Known rows, with every step that occurs:
t-g-f-m: [ 41.1  16.8   4.4 -13.5 -20.1 -22.5  -8.8 -13.9 -10.9  16.8 -29.2  -0.4
 -15.1  34.7  10.1  19.1  -1.2  15.0]
g-t-m: [-20.4   6.2 -10.3 -26.4  34.1  47.4  19.9  23.0  -0.4  14.7 -17.0 -15.4
 -34.4  -3.4   6.3  -4.9  42.8  25.2]
f-g-d-m-p: [  6.4 -53.5   0.7  -8.6  24.1   9.6 -64.5   7.9  15.2 -19.0  -8.9   3.8
  27.8 -15.6 -17.0 -14.7  14.7  44.1]
f-m-p: [ 23.4  16.9  26.2 -34.5 -10.0   0.2 -19.8 -21.1  17.4  28.2  34.8  12.5
 -18.5  35.2 -26.5  -0.7  -4.8  -4.1]
p-g: [ 23.2   1.9   8.8 -29.6  13.9   8.1 -29.6  -3.1  12.0   7.3 -33.4  13.2
 -18.1 -15.9  15.4  -0.4  18.8  26.7]
f-g-t-m: [ -9.8   3.3 -13.8  -8.8  33.1  34.1  12.6  42.5  -2.1  20.5 -38.2  -6.6
 -27.8 -18.5   6.0   0.7  38.9  44.5]
d-g-f: [  5.6   2.9  33.6  -7.7 -16.1 -13.1 -34.4  16.3  -1.0 -17.8 -20.0  -0.4
 -33.0 -16.9  18.0 -28.8  -1.9  24.8]
m-t-g: [  9.2  -3.2  -0.2 -14.0  32.0  27.8  -0.6   3.4  16.8 -12.8 -37.6  24.8
 -12.0  12.2   8.1  17.7  68.6  61.2]
f-g-d-m: [ 18.5 -45.8 -28.1  -8.1  27.0  32.9 -45.5  25.0  -4.4 -32.5 -35.1  -4.9
  21.4 -31.9  -3.6 -10.9  34.9  62.3]
g-t-m-p: [-32.3  -1.7  19.6 -27.3  27.1  22.7  -0.5   7.8  17.4  27.4   8.7  -4.8
 -28.7  14.1  -5.7 -11.4  22.2  12.7]
g-d: [ 24.0 -22.4  -3.8 -37.1  33.8  33.3 -40.8  -6.9   2.5  -7.3  -1.3  -8.9
  -1.6 -35.4  -8.2  -9.8  46.2  35.0]
p-g-d: [ 35.2 -22.2   2.9 -29.1  27.2  23.0 -37.5 -17.2   8.9  -8.7 -42.5  -8.3
   9.4 -44.1   7.4  -1.4  34.2  25.2]
f-m: [ 35.7  28.4  -3.9 -36.8  -1.7  22.9  -3.4  -6.5  -0.7  14.3   5.9   5.0
 -24.5  16.1 -16.8   6.8  16.1  11.6]
d-g-t-m-p: [-20.6   3.9  42.7  -3.1  12.1  13.8   6.0   1.4  22.3  -7.4 -27.7  -8.9
 -37.6   7.1   4.9 -35.5   8.9  26.7]
g-f-m-t: [ 10.9  21.5  -0.9 -21.7 -23.5  15.5  13.1  28.9   2.3   9.2  21.5   1.7
 -11.2  25.1 -10.4  22.8  21.0 -20.6]
f-g-t: [  4.8   0.0  -3.1  -5.6  33.6  27.5  -7.2  29.7  12.1  37.8 -17.4  13.8
 -14.7 -26.1   1.4  -2.1  37.2  59.8]
t-m-p-g-f: [-14.5  -9.1  37.4 -27.7 -12.0 -34.4 -35.7  12.5   5.6   8.8 -17.0  -6.6
 -25.5   6.9  18.6   1.6 -25.1 -28.8]

Rows:
[ -6.0 -49.9   5.5 -26.1  22.1  23.2 -59.1  -8.2  16.1 -28.0  12.7  -2.7
  18.4  -3.3 -15.1 -19.8  20.3  26.9]	g-d-m-p
[-12.9 -31.6  23.2 -13.5 -16.2 -29.9 -58.1  13.1  12.7  -7.7  -6.9  13.4
   5.4  16.9  19.2  -7.5 -27.8  -8.5]	d-m-p-g-f
[ -6.7 -18.8 -23.0  -2.8  25.9  37.1  -5.5  13.6   9.2 -45.3 -47.2  21.8
   5.3  33.2  11.8  11.9  63.7  67.7]	d-m-t-g
[ -6.3  -4.5  29.4 -35.8   7.2  -7.9 -27.3  -4.4  18.6   0.0 -27.4   4.3
 -28.8   3.7   9.2  -3.5  -2.4  -1.9]	t-m-p-g
[ 27.8  24.9   6.1 -12.6 -31.0   1.0  13.2  21.6  12.8   5.6 -20.4   2.7
  -0.5  16.8   6.3  28.6  12.8 -30.1]	p-g-f-m-t
[ 35.2  23.3  -5.8 -14.0   8.4  26.6  27.9 -11.1  10.9  -3.0 -36.4  15.6
  -6.7  40.5  -4.8  30.1  51.3  39.2]	f-m-t-g
[ -8.1   6.5  -2.9 -17.5  26.5  29.8  16.1  16.8   5.9   9.3 -60.2 -16.6
 -25.2 -12.5  25.0   3.9  29.9  14.6]	p-g-t-m
[ 54.1  -5.6  26.0 -29.2  -1.0  -6.1 -32.0 -42.2  25.8  10.0 -16.8  -8.5
  20.1  -1.5 -18.5   3.9  -2.1 -14.3]	f-m-p-g-d
[-16.6 -26.9 -16.4   3.4   3.9  10.3 -14.6  31.8  -1.4 -39.7 -36.8  11.3
   6.8  32.3  24.7  16.8  41.7  41.7]	d-m-t-g-f
[ -2.6  -7.2   5.9  -9.0   7.9  -0.9  -7.1  19.1   4.7  -2.3 -26.6  15.1
  -8.5  17.6  19.7  22.1  48.0  36.5]	m-t-g-f
[ 12.9  -9.8  10.5 -16.5   4.5 -20.4 -32.3  -2.4  -6.7  10.1 -27.3  10.0
 -17.3   8.9  25.1   5.2  17.1  39.9]	t-g-f
[  5.0 -39.0 -21.9 -10.4  22.7  51.1 -19.8  17.4  18.5 -59.3 -52.1  -3.5
  38.5 -20.0   7.2   8.7  59.7  26.4]	p-g-d-m-t
[  1.9 -14.0  44.7 -23.8 -13.2 -40.3 -56.6  -0.3  21.0  27.4   4.3  14.5
 -10.6  -0.3  14.4  -1.9 -22.5 -14.9]	m-p-g-f
[ 22.6 -40.4 -17.1 -15.2  20.6  31.2 -43.3  -1.4   4.9 -46.8 -53.5 -11.5
  23.4 -27.9   9.8  -7.3  28.2  31.2]	p-g-d-m
[ 36.3  29.5  27.2  -5.3 -41.5 -14.9  -7.7   3.9  -6.5 -10.3 -19.8  -6.9
 -30.8  10.4   2.5 -15.8 -20.8   0.4]	d-g-f-m
[ 13.7  12.3  33.6 -30.8 -30.9 -27.5 -30.6  -4.9   8.6  36.4  43.7   3.8
 -17.3  33.5 -17.2   3.0 -28.0 -30.1]	g-f-m-p
[ 23.2 -28.2  -6.7 -14.3  43.3  37.0  -9.8 -12.6  18.5 -27.0 -48.6   0.9
  15.9 -12.4   2.1  16.2  83.3  60.6]	m-t-g-d
[ 19.5  28.1  26.6   1.1 -38.2   7.2  17.6  25.7   6.7 -25.0 -17.8  -1.9
 -18.7  18.0   1.0  -3.4  11.9  -3.3]	d-g-f-m-t
[  2.0  10.6  24.4   3.7  19.2  28.3   4.0   6.5  15.2  -5.2 -30.5   3.7
 -27.5 -17.7  11.2 -32.1  30.5  55.9]	d-g-t
[ 41.7  21.3   8.0 -22.3 -30.0 -19.6 -10.7   1.0  -4.0  17.6 -22.4  -3.8
 -10.9  10.1  11.7  13.7 -18.6 -24.7]	p-g-f-m
